Known rows, with every step that occurs
J H X: [  5  -7  -8   4  -5 -22 -28   8   3  -3   4   0   4  15   9   5  -8  -8
  -5  -2  11  20  10   7   5   6   1   1  13 -26  -8   1]
S X H J P A: [ 10 -14   5 -13  -4 -31 -21 -17  23   5  -7  13  -1   9   5  -4  10  -9
  -4  -5  28  12  11  15  11   9  29 -12  11 -24  -9  13]
V L K: [ -2  -9 -10   6  -9 -11 -17   3   7  -4  -4  -5   2   7   9   2  -8 -15
   1  -9  -3  28  16  -7  -3   0   8  -5   6 -23  -3  -2]
P A: [ -1  -9   0 -10   2 -14 -19 -16   2  -5  -2   5   3   2   9   0  -6 -14
   5   4   3  10  18   8   0   8   8  -7  10 -12 -12  -2]
G P W: [ 11 -15  -6   8 -16  -1 -18 -10  -2  -5  -8   5 -11   7  -5   4  -8 -23
   0  -1   5  15   8   4  -5   5   9   4  10 -12  -6   1]
G P J H X S V L: [  2 -15  13 -11  -6  -5 -33  21  21 -15 -12  20 -20  19  15  19  -5  -9
  -5  -1  20  12  16   1   8  -1  23  12   7 -24  -5   8]
H X S V L K C: [ -2 -10  12 -10 -12 -17 -24  24  17  -3  -1  -5   0  17  23  18  -6  -4
 -11 -13   0  20  21  -7  17  -8   7  -6  15 -32  -6  -4]
S V H: [  5   5  -1   7 -15 -30 -24  -9  -3  -8   4   7   8  18  24  12   0 -18
  -7  -9   2  22  -2  10   4  -3  13   4   7 -29  -5 -12]
H X S V L K: [  4 -11   7   3 -10 -11 -22  17  17  -6  -5  -7   5  10  27  18  -5  -2
  -5 -13   4  24  19 -17  11  -4  15  -2  16 -27  -7  -7]
X S: [ -3 -12   2  -8  -8 -14 -20  -4   1  -7 -10   2   5  -2   6  14  -1 -16
   1   3   3  16  13   9   7  -4   5   3  16 -14 -18   8]
Y P W: [ -4 -10  -3  15 -13  -3 -23 -19  -3  -5  -3   2   2   7 -10  -1  -7 -26
   2   8   2  10   3   1  -3   0  11   8  15 -12  -3   1]
F R K C: [  3   0   6 -18 -25  -7 -16   2  -3   0  15  -3  11   7  10  10  -3 -14
  -4   2  -8  11  15  19   8  -4 -16 -15   4 -26  -9  -1]
P J: [ -7  -2  -7  -6  -4 -12 -30  -5   5  -2  -7  16  -5   2   0   9  -5 -17
   6   8   4  18  14  10  -1   2  -1   7   6 -15   1  11]
C K: [ -1  -2 -11  -7  -9 -13 -15  -9   3  -3  -4  -1  16   6   6  14  -1 -10
  -1  -1   7  21   6   0   2   4  -5  -5  18 -15  -8   0]
L V H J P W: [  4   1  -6  18 -29 -35 -17 -14 -12   6  -3  22   2  19 -10   6   5  -5
 -11  -8   8  28 -10  -3  -1   5  20  12   9 -28  18  -4]
G P J H: [  2 -10  -7  -5 -10 -14 -31   4   8 -12  -9  25 -10  11  -2   6  -6 -26
  -1   5  16  16   8  19  -5   5   8  11   6 -16  -4  16]
Y P: [ -9  -5  -1   4 -12  -8 -26 -11  -1 -10  -1   7   4   6   3  -4  -6 -29
   5   5   6   8   5   9  -3  -1   8   7  17 -12 -13   6]
V L X H J: [  9 -15  -4 -11  -3 -11 -23   3  16  -1   0 -14 -11  17   7   2  -4  -5
  -8 -13  11  13  11   4  14  -2  21  -1   4 -25  -6   5]
A P Y: [ 10  -7  -4   3 -10 -20 -18  -5   0  -6  -3   6  -4  10  14   4  -9 -31
  -1   1  10  13   4  13  -3   1   6   4  20  -7  -5   8]
H X S: [  2 -14   2  -6  -7 -12 -23   7   5  -1  -7  -1   4   4  11  15  -6  -4
   0  -1   7  17  19  -1  12   1   3   1  18 -15 -15   5]
R K: [  3  -4  -8  -5 -14 -11 -13  -6  -6  -4   2   2  11   3  17   8  -2 -20
   5   3   1  21   9   2   1   4  -6  -5   9 -17  -8  -4]
S V L K: [ -1   0  -3   8 -11 -14 -21   3   9 -10   0  -5   4  10  22   8  -1 -17
  -3 -10   0  24  10  -7  -3  -3  10  -3   7 -30  -2 -10]
F S: [ -5 -10   0   5 -13 -15 -25 -11  -1  -8   5   9   4   6   1  13  -3 -18
   6   4  10  17  14  16  -5   3   2   5  16 -17 -11 -11]
S X H J: [  6  -8  -4  -8  -9 -25 -29  -5  17   3  -4   2   3  10   6  10   7 -15
  -8  -2  20  18  10  13  14  -1  15 -13  10 -23  -6  16]
V H J P: [ -4   1  -3   1 -18 -34 -17 -13  -2   1   1  21   1  15   2   0   4 -10
  -5  -7  11  23   7  14   5   2  16   8  10 -33   1   2]
J H X S V L K C: [  0 -11  11  -6  -9 -26 -26  28  17  -7   2  -4   4  23  18  18  -5  -6
 -18 -12   5  22  14   1  17  -9  12  -4  14 -40  -7  -2]
P Y: [  7  -3  -4  -1  -9 -20 -20  -8   1  -6   0   2  -3   4  17   4  -4 -19
  -5   2  -2  13  12  15  -3   3  -5  -3  21 -11  -3   7]
A P: [  1  -8  -8   2  -9 -15 -19  -4  -3  -4  -5   5   2   8   3   4  -8 -30
   7   0  14  16   3   9  -1   0  11   9   9 -15 -13   3]
F S X H J P: [  6 -14   5   3 -20 -31 -27 -12  18   0   1  18   2  12  -3   9  13 -14
  -3  -5  34  18   7  22   6   4  24   0  17 -28  -7   2]
H X S V L K R: [  5  -8  10  -4  -7  -1 -26  12  20  -1  -1 -13   8  12  20  17  -2   4
 -12 -15   3  19  15 -16  17  -9  17  -6  14 -30 -20  -4]
Y P J H X: [ -6  -7  -2   4  -5 -14 -40   6  11  -6  -2  19   0  17  -1   2 -13 -17
   0   9  17  12   9   7   4   3   9  14  13 -16   2  13]
G P: [  6 -10  -4  -3 -16  -7 -21  -2   0 -10  -6  10  -8   6   8   1  -5 -27
   3  -3  10  13   9  12  -6   4   5   3  13 -12 -15   6]
X H: [ 16  -9  -8   1  -9 -14 -25  -6   7  -7   1  -3   8   9   7   7   1 -20
  -2  -3  10  20  -1  15   4  -3  10  -3   6 -18 -12   0]

Rows
[ 10   3  -1   9 -15 -27 -28   1   0  -2   6   4   6  23  29  14  -6  -6
  -8 -13   6  22   4   0   9   2  10   4  10 -30  -2 -15]
S V H X
[-10   2  -1  -6 -13 -23 -18 -11   1  -1  -1  17  -2   4  -2  -4   7 -13
   2   1  14  14  12  13   0   3   7   7  16 -30  -3   7]
H J P
[ 18  -7   1  -2 -15 -37 -23  -9  20   3  -5  12  -7  12  13   0  11 -14
 -13  -6  24  14   3  21   8   4  16  -8  23 -22   0  21]
S X H J P Y
[ -2  -9   6   2 -12 -14 -19   7  13 -12  -8  -4   7   5  21  17   2 -14
  -5  -9   1  23  13  -7   6  -9  18  -1  12 -26  -9  -5]
X S V L K
[ -6   0  11  -7 -15 -31 -22  -7   2  -8  -1  14  10  14  16  23   7 -10
 -14  -3   9  17  11   9  17 -11  20   4  14 -29  -4   0]
X S V H J
[  3  -6  10  -3  -9 -15 -27   6   7  -7  -4  -1   5   7  24  20   1  -5
  -3  -3  10  13  12   0  12  -3   7   4  21 -23 -13  -3]
H X S V
[ 10  -9   4 -14  -4 -22 -18 -19  15  -3   1  17   3   9   0  -5   8  -8
  -2  -1  23  11   9  17   6   5  24  -5  10 -22  -7   2]
X H J P A
[ -1 -14   1  -7   0 -18 -33  13  13  -3 -10  15   0   9   2  20  -7  -4
  -5   7  13  20  17   7  13   1   7  10  12 -19  -4  15]
P J H X S
[  3 -10  -9   3  -1 -21 -32  12   9   0  -5  17  -3  20  -1  11 -14 -19
   1   3  24  21   6   6   5   4  11  16   6 -20   1  10]
A P J H X
[ -1  -5  -8   0  -1 -19 -35  11  10  -1  -1  14  -2  14   2  10  -9  -7
  -2   5  12  21  14   7   5   6   0   8   7 -23   4   9]
P J H X
[  2   0  -8 -13  -5  -2 -19 -14   7   2   0  -7  19   7   0  12   1  -3
  -8  -3   5  16   2   2   8  -1  -5  -9  17 -18 -22   4]
C K R
[  3  -4   8   1 -16 -29 -22  -6  -1 -10  -4   8  10  13  24  22   3 -16
  -9  -7   3  21   1   9  11  -8  19   7  12 -25 -12  -6]
X S V H
[ -3  -8  -9   1  -3 -22 -29   3   5  -6  -7  21   0  14  -6  10  -7 -30
   3   7  20  20   1  16  -1  -1  14  17   3 -18  -1  14]
A P J H
[ 15 -11  -7  -6  -7 -21 -26  -2  12   1   1 -11   1  13   7   5  -2  -9
 -10 -10  14  14   4  12  13  -1  13   0  13 -22  -8   7]
L X H J
[  5 -12   7  -3  -9 -21 -24   0   4  -7 -10 -13   1   5  26  16  -1 -13
  -5 -10   5  11   2   6  11  -4  12  11  22 -23 -21   1]
L X S V
[-14  -4  -1  -2  -9  -6 -34  -8   7  -7  -7  21  -3   5  -4   1  -7 -28
   8  12   8   9   9   9  -3  -1   6  13  11  -8  -1  14]
Y P J
[  4  -7  11  -1 -19 -41 -19  -5   3  -2  -6   7  -1  17  21  11   5  -4
 -13 -19  14  16   0  10  17  -3  28  19  21 -37  -9   1]
L X S V H J P
[ -6  -9  11  -9   1 -12 -33  16  18 -10  -7  12 -10  16  14  21  -2   0
  -5   2  12  15  16  -1  13  -4  18  11   5 -30   0   4]
P J H X S V L
[ -5   9   2   0 -15 -32 -25  -9  -2  -6   7  13   8  18  17  15   5 -12
 -12  -5   8  18   8  10   9  -6  13   2  10 -34   3  -6]
S V H J
[ 19 -19  -8  -3  -4 -10 -23   3  14  -3  -3 -21 -10  16  13   0  -9 -10
  -3 -18   5  17   1   5   7   1  19   1   2 -21 -15   0]
V L X H
[ 19 -11  -1  -1  -6 -13 -27   3  15  -9   0 -20  -8  19  26   6  -2 -11
  -5 -20   8  13  -6   5   7  -3  23   3   3 -29 -14  -9]
S V L X H
[ -4 -13  10  -6   0 -13 -31  20  17  -9 -10  15 -11  22  11  22  -6 -12
  -2   1  24  15   9  -3  13  -5  29  19   3 -27  -3   5]
A P J H X S V L
[-12  -5  -3   2  -7 -15 -36  -5   8 -12  -4  22   1  12  -7   1  -6 -29
   1  13  12  11   3  16  -2  -2  11  15  10 -16  -1  16]
Y P J H
[ -5  -6   3  14 -17 -14 -24   0  10 -13   7   3   7  12  16  16   0 -16
  -1  -8   7  23  14  -1  -6  -2  14   1  12 -28  -1 -24]
F S V L K
[  6 -13  18 -10  -9 -41 -15 -13   8  -2  -7  11   0  17  23   6   2   1
 -12 -17  15  10   8   8  17   3  36  11  20 -30 -11  -2]
L X S V H J P A
[  1  -9   2  -6  -3 -20 -14 -19   3  -3  -5  14  -2   3   6 -10  -1 -12
   9  -1  10  12  11  12  -5  11  13   2  13 -19 -13  -2]
J P A
[  9 -11  10  11 -19 -36 -15 -12   0   3  -9   4  -3  19   7  13   3   0
 -17 -17   9  18  -3   3  17  -3  33  20  19 -36   1  -3]
L X S V H J P W
[ 11 -12   6   3 -14 -32 -22  -1   1  -6  -8  -8   5  17  30  19  -5 -11
 -12 -19   2  19  -4   7  15  -5  22  13  16 -26 -17  -4]
L X S V H
[ 15  -9  -1  -1 -17 -11 -20  -3   3 -12  -6  11 -13   7  18   1  -7 -26
  -5  -1   6   9  10  17  -8   6   1  -2  23  -5  -8  11]
G P Y
[ -2 -10  11  -4  -3 -15 -27  15  12 -13  -2  -2  -3  17  21  16   0  -2
  -8  -5  11  15  12  -1  13  -4  19   5  10 -34 -13  -4]
J H X S V L
[ 13  -5  14   0 -20 -46 -17  -5   6  -4  -5   9  -6  19  31  11   3  -4
 -22 -18  10  13   0  15  15  -3  24  14  31 -29  -1   6]
L X S V H J P Y
[ 11 -10  -1   6 -23 -31 -25  10  -5   1  -6   8  12  18  18  20  -7  -1
 -10 -12   6  28  -1  -9  10   3  13   6  15 -14  -3  -2]
L V H X S
[ 21  -5   8  -3 -12 -26 -21  -2  21  -7   1  -4 -18  21  27  -2   6  -5
 -15 -19  16   6  -3  13   7  -1  25   5  19 -32   1   1]
S V L X H J P Y
[ -7  -8  14   0  -8 -17 -41   9  16 -13  -6  21   5  16  11  17  -3 -16
  -6   9  21   7   5   6  11  -6  18  19  19 -20  -4  10]
Y P J H X S V
